Each row was made from one small tree. The marks that hang from a mark follow it in brackets, in the order of their numbers. Every link used is in the known rows. Write each row's tree.
Known rows:
Z213{Z24{Z866{Z7}} Z101{Z843} Z740}: [-79, -43, -26, -32, -31, 33, -5, 16, 37, -29, -27, -20, -26, 39, 11, -22, -4, -7, 0, -23, 16, -43, -1]
Z7{Z24{Z740} Z866}: [-11, -15, -18, -18, -23, -7, 0, -6, 40, -12, -25, 13, 20, 2, 8, -51, 1, -24, -33, -13, -12, 2, 25]
Z24{Z740{Z213} Z866{Z7}}: [-30, -13, 5, -11, -17, -12, -31, -28, 53, -25, -18, -11, 11, 25, 39, -21, 12, 13, -20, -1, -8, -5, 8]
Z213{Z24{Z866}}: [-36, -10, -22, -6, 1, -2, -8, 11, 22, -9, -9, 7, 18, 12, 4, -12, 16, 14, -10, -28, -23, 0, 13]
Z843{Z213{Z24 Z101}}: [-38, 4, -8, -21, -14, 19, 3, 2, 10, -22, 1, -3, -20, 20, 8, -6, 3, -18, 17, -39, 18, -34, -2]
Z101{Z213{Z24{Z740} Z866{Z7}} Z843}: [-50, 2, 0, -20, 6, -6, -14, 30, 43, -17, -35, -14, -37, 48, 29, -28, -5, 4, 6, -19, -5, -24, 7]
Z24{Z740{Z213}}: [-10, 2, 12, -10, -9, -4, -26, -21, 14, -7, -4, -7, -3, 11, 31, -12, 6, -11, 3, 5, 12, -19, 7]
Z843{Z213{Z24 Z740}}: [-62, -8, -12, -9, -10, 22, -2, 6, -3, -15, -5, -10, -15, 35, 5, -18, 11, -29, 7, -42, 13, -33, 1]
Z336{Z866{Z7{Z24} Z213}}: [-12, -11, 12, -20, -4, -2, -6, -33, 33, -40, -35, -2, 30, -2, 23, -40, -19, 9, -31, -27, -18, 10, 25]
Z336{Z7 Z866{Z213}}: [-11, -9, 15, -9, -8, -17, -10, -48, 12, -39, -16, 4, 13, -6, 32, -11, -10, 13, -9, -17, -6, 14, 18]
Z740{Z213{Z24 Z101 Z866{Z7}}}: [-38, -11, -5, -27, 8, 13, -4, 10, 29, -24, -10, -9, -5, 41, 21, -33, -5, 9, 9, -7, -11, -7, 2]
Z336{Z7{Z24{Z740}} Z866}: [-19, -20, 2, -23, -31, -28, -1, -42, 38, -27, -42, 10, 12, -2, 39, -39, -23, -23, -42, -21, -13, 27, 43]
Z740{Z213}: [-4, 6, 12, -8, 1, -3, -3, -14, 6, -13, 1, -4, 1, 7, 14, -8, 8, 8, 11, 6, 13, -15, 2]
Z101{Z213{Z24 Z866{Z7}} Z740 Z843}: [-58, -1, -2, -11, -3, 5, 10, 48, 21, -31, -38, -32, -28, 60, 23, -35, -4, 30, 16, -6, -5, -49, 0]
Z843{Z213{Z740}}: [-42, -7, -6, 2, -16, 24, -2, -7, -3, -12, 5, -13, -18, 23, 4, -8, 13, -26, 8, -15, 21, -31, -8]
Z866{Z7{Z24} Z213}: [7, -7, 18, -22, 1, 12, -10, -14, 23, -29, -25, -8, 17, 4, 19, -45, -18, 5, -25, -22, -12, 0, 7]
Z101{Z740{Z213{Z24}} Z843}: [-43, -2, 5, -20, -20, 5, 4, 20, -4, -28, -26, -25, -16, 37, 28, -26, 1, 18, 28, -5, 25, -64, 4]
Z843{Z213}: [-13, 14, 2, 0, -6, 3, 3, -8, 7, -15, 4, -1, -10, 9, 5, 0, 10, -4, 8, -16, 11, -14, -6]
Z24{Z740{Z213{Z101}} Z866}: [-33, -14, -10, -16, -29, 14, -29, -27, 39, -19, 4, -8, -4, 10, 34, -12, 16, -5, 3, 8, 13, -31, 9]
Z740{Z213{Z24{Z866{Z7}} Z101{Z843}}}: [-53, -17, -6, -41, -21, 7, -4, -1, 54, -45, -27, -13, -18, 32, 25, -22, 4, 23, 11, -17, 19, -42, 2]
Z7{Z866{Z213}}: [-3, -4, -5, -5, 2, 3, -8, -12, 14, -24, 0, 8, 19, -5, 3, -23, 15, 10, 0, -7, -3, -11, 3]
Z7{Z24{Z740} Z866{Z213{Z101{Z843}}}}: [-17, -16, -12, -40, -35, 28, -14, -8, 42, -35, -19, 1, -13, -4, 24, -54, -9, -25, 1, -12, 24, -48, 14]
Z843{Z213{Z101 Z866{Z7{Z24}}}}: [-25, -5, -11, -24, -8, 25, 12, 4, 42, -29, -11, -5, -9, 26, 10, -47, -11, -10, -11, -12, -11, -1, 1]
Z213{Z24}: [-18, 0, -6, -10, 6, -1, -1, 14, 0, -3, -11, 3, 4, 11, 2, -9, -1, -4, -2, -27, -7, -2, 7]
Z24{Z740{Z213{Z101}} Z866{Z7}}: [-35, -22, 0, -22, -31, 8, -30, -30, 56, -30, -11, -16, -2, 25, 40, -18, 6, 2, -12, 3, 7, -22, 6]

Which tree is each row?
[-36, -15, -13, -38, -40, 19, -14, -16, 56, -32, -20, -6, -17, 5, 37, -43, 1, -10, 3, 2, 27, -48, 17] | Z7{Z24{Z740{Z213{Z101{Z843}}} Z866}}
[-27, -1, -5, 9, -2, 11, -3, 13, -4, -12, 2, -19, 7, 32, 23, -31, 12, 24, 17, 31, -10, -24, 1] | Z101{Z740{Z213{Z866}}}
[-34, -29, -16, -10, 2, 25, 3, 16, 24, -7, -20, -10, 6, 33, 2, -58, -15, -18, -30, -2, -27, 13, 8] | Z213{Z740 Z866{Z7{Z24}}}
[-27, -7, -6, -5, -16, -6, -30, -25, 36, -14, -2, -2, 9, 13, 33, -14, 22, 6, -6, 2, -2, -15, 12] | Z24{Z740{Z213} Z866}
[-26, -17, -15, -33, -32, 36, -32, -13, 44, -30, -14, -6, -14, -6, 34, -40, -5, -11, 0, -10, 15, -47, 12] | Z7{Z24{Z740 Z866{Z213{Z101{Z843}}}}}
[-39, -15, -16, -37, -24, 19, -25, 4, 29, -31, -16, -1, -22, 11, 24, -31, 1, -18, 16, -27, 23, -53, 6] | Z7{Z866{Z213{Z24{Z740} Z101{Z843}}}}
[-8, -10, 14, -22, -11, -13, 0, -49, 23, -45, -31, 8, 23, -12, 34, -42, -19, 2, -27, -27, -11, 18, 33] | Z336{Z7{Z24} Z866{Z213}}
[-41, -22, -17, -22, -2, 15, -24, 17, 31, -5, -14, -8, -12, 38, 23, -29, -13, -18, -10, -16, -24, 5, 5] | Z213{Z24{Z740} Z101 Z866{Z7}}
[-4, -20, 5, -30, -24, -11, -14, -35, 45, -38, -31, 9, 19, 3, 36, -65, -9, -18, -35, -25, -11, 7, 24] | Z336{Z7{Z24{Z740} Z866{Z213}}}
[-40, -26, -14, -19, -30, 42, 1, 9, -2, -7, -2, -18, -44, 12, 1, -4, -9, -27, 26, 8, 45, -54, -10] | Z213{Z101{Z843} Z740}
[-27, -14, -7, -14, -40, 29, 7, 19, -7, -17, -9, -28, -35, 15, 14, -8, -12, 3, 29, 19, 34, -64, -6] | Z213{Z101{Z740 Z843}}
[-44, -11, -28, -25, -6, 21, -20, 32, 19, 0, -9, -2, -38, 24, 19, -20, -8, -21, 19, -6, 3, -24, 5] | Z213{Z24{Z740} Z101{Z843} Z866}
[-71, -14, -17, -8, 6, 20, -5, 20, 18, -19, -13, -11, -13, 58, 9, -34, 6, -14, -5, -32, -17, -7, -4] | Z843{Z213{Z24 Z740 Z866{Z7}}}
[-49, -39, -10, -13, -22, 48, -28, -18, 27, -31, 0, -25, -3, 21, 19, -21, 3, -2, -7, -7, 5, -33, -9] | Z24{Z866{Z7 Z213{Z101 Z740}}}
[-49, -3, -5, -7, -22, 25, 2, 4, 3, -18, -5, -16, -44, 24, 5, -6, 7, -21, 23, -9, 43, -51, -13] | Z101{Z843{Z213{Z740}}}
[-35, -27, -4, -6, -32, 36, -23, -7, 23, -39, -8, -33, 9, 24, 32, -25, 1, 28, -4, 4, -6, -44, -6] | Z24{Z866{Z7 Z213{Z101{Z740}}}}
[-5, -19, 13, -35, -21, 31, -30, -23, 34, -27, -22, -18, -2, 7, 37, -45, -27, -25, -22, -19, 0, -21, 9] | Z866{Z7{Z24{Z740}} Z213{Z101}}
[-21, -4, 6, -8, 5, -6, -29, -8, 35, -11, -11, -11, -1, 33, 34, -30, -2, 4, -10, 13, -17, 10, 3] | Z24{Z740{Z213{Z866{Z7}}}}
[-6, -10, -8, -12, 12, 2, 7, 14, 33, -10, -23, 2, 15, 18, 4, -50, -16, 4, -30, -1, -37, 30, 10] | Z213{Z866{Z7{Z24}}}
[-11, -19, -7, -19, -18, -14, 10, -20, 45, -30, -25, 9, 20, 2, 20, -42, -2, 7, -36, -17, -22, 23, 21] | Z336{Z7{Z24{Z866}}}
[-44, -5, -12, 11, 10, 27, 1, 17, 2, -4, 6, -14, -19, 31, 4, -20, 15, -9, 15, 9, 1, -25, 0] | Z101{Z213{Z740 Z866}}
[-39, -27, 7, -8, -17, 5, -13, -46, 2, -37, -15, -9, 2, 6, 31, -19, -9, -8, -11, -16, 5, -1, 17] | Z336{Z7 Z866{Z213{Z740}}}
[-15, -10, -10, -12, -11, 17, -38, -19, 37, -19, -12, 1, 22, -5, 32, -44, 7, -6, -26, -19, -21, -10, 21] | Z7{Z24{Z740 Z866{Z213}}}
[-20, -14, -20, -10, -20, 2, -19, -9, 42, -8, -18, 5, 19, -1, 20, -38, 5, -12, -34, -12, -21, 2, 24] | Z7{Z24{Z740 Z866}}
[-53, -21, -29, -27, -30, 15, -23, 13, 37, -14, -17, -3, -26, 15, 24, -11, 4, -11, 8, -21, 12, -39, 10] | Z213{Z24{Z740 Z866} Z101{Z843}}
[-33, -31, 6, -42, -28, 54, -7, -4, 22, -36, -26, -27, -29, 17, 18, -47, -29, -23, 1, -13, 33, -54, -3] | Z866{Z7{Z24} Z213{Z101{Z843} Z740}}
[-13, -15, 2, -20, -21, -27, 21, -35, 30, -33, -37, 12, 18, -5, 22, -37, -20, -4, -35, -21, -13, 30, 36] | Z336{Z7{Z24} Z866}
[-15, -9, -6, -26, -21, -10, -2, -18, 45, -27, -23, 9, 22, 9, 23, -59, 9, -15, -22, -7, 1, -13, 28] | Z7{Z24{Z740{Z213}} Z866}
[-63, -6, -2, -17, -9, 22, 6, 25, 3, -20, -23, -21, -43, 35, 9, -14, 6, -14, 26, -26, 36, -65, 3] | Z101{Z213{Z24 Z740} Z843}
[-7, -14, 2, -21, -11, -1, -9, -31, 38, -41, -18, 4, 26, -4, 30, -49, 0, 15, -27, -23, -20, 9, 17] | Z336{Z7{Z24{Z866{Z213}}}}
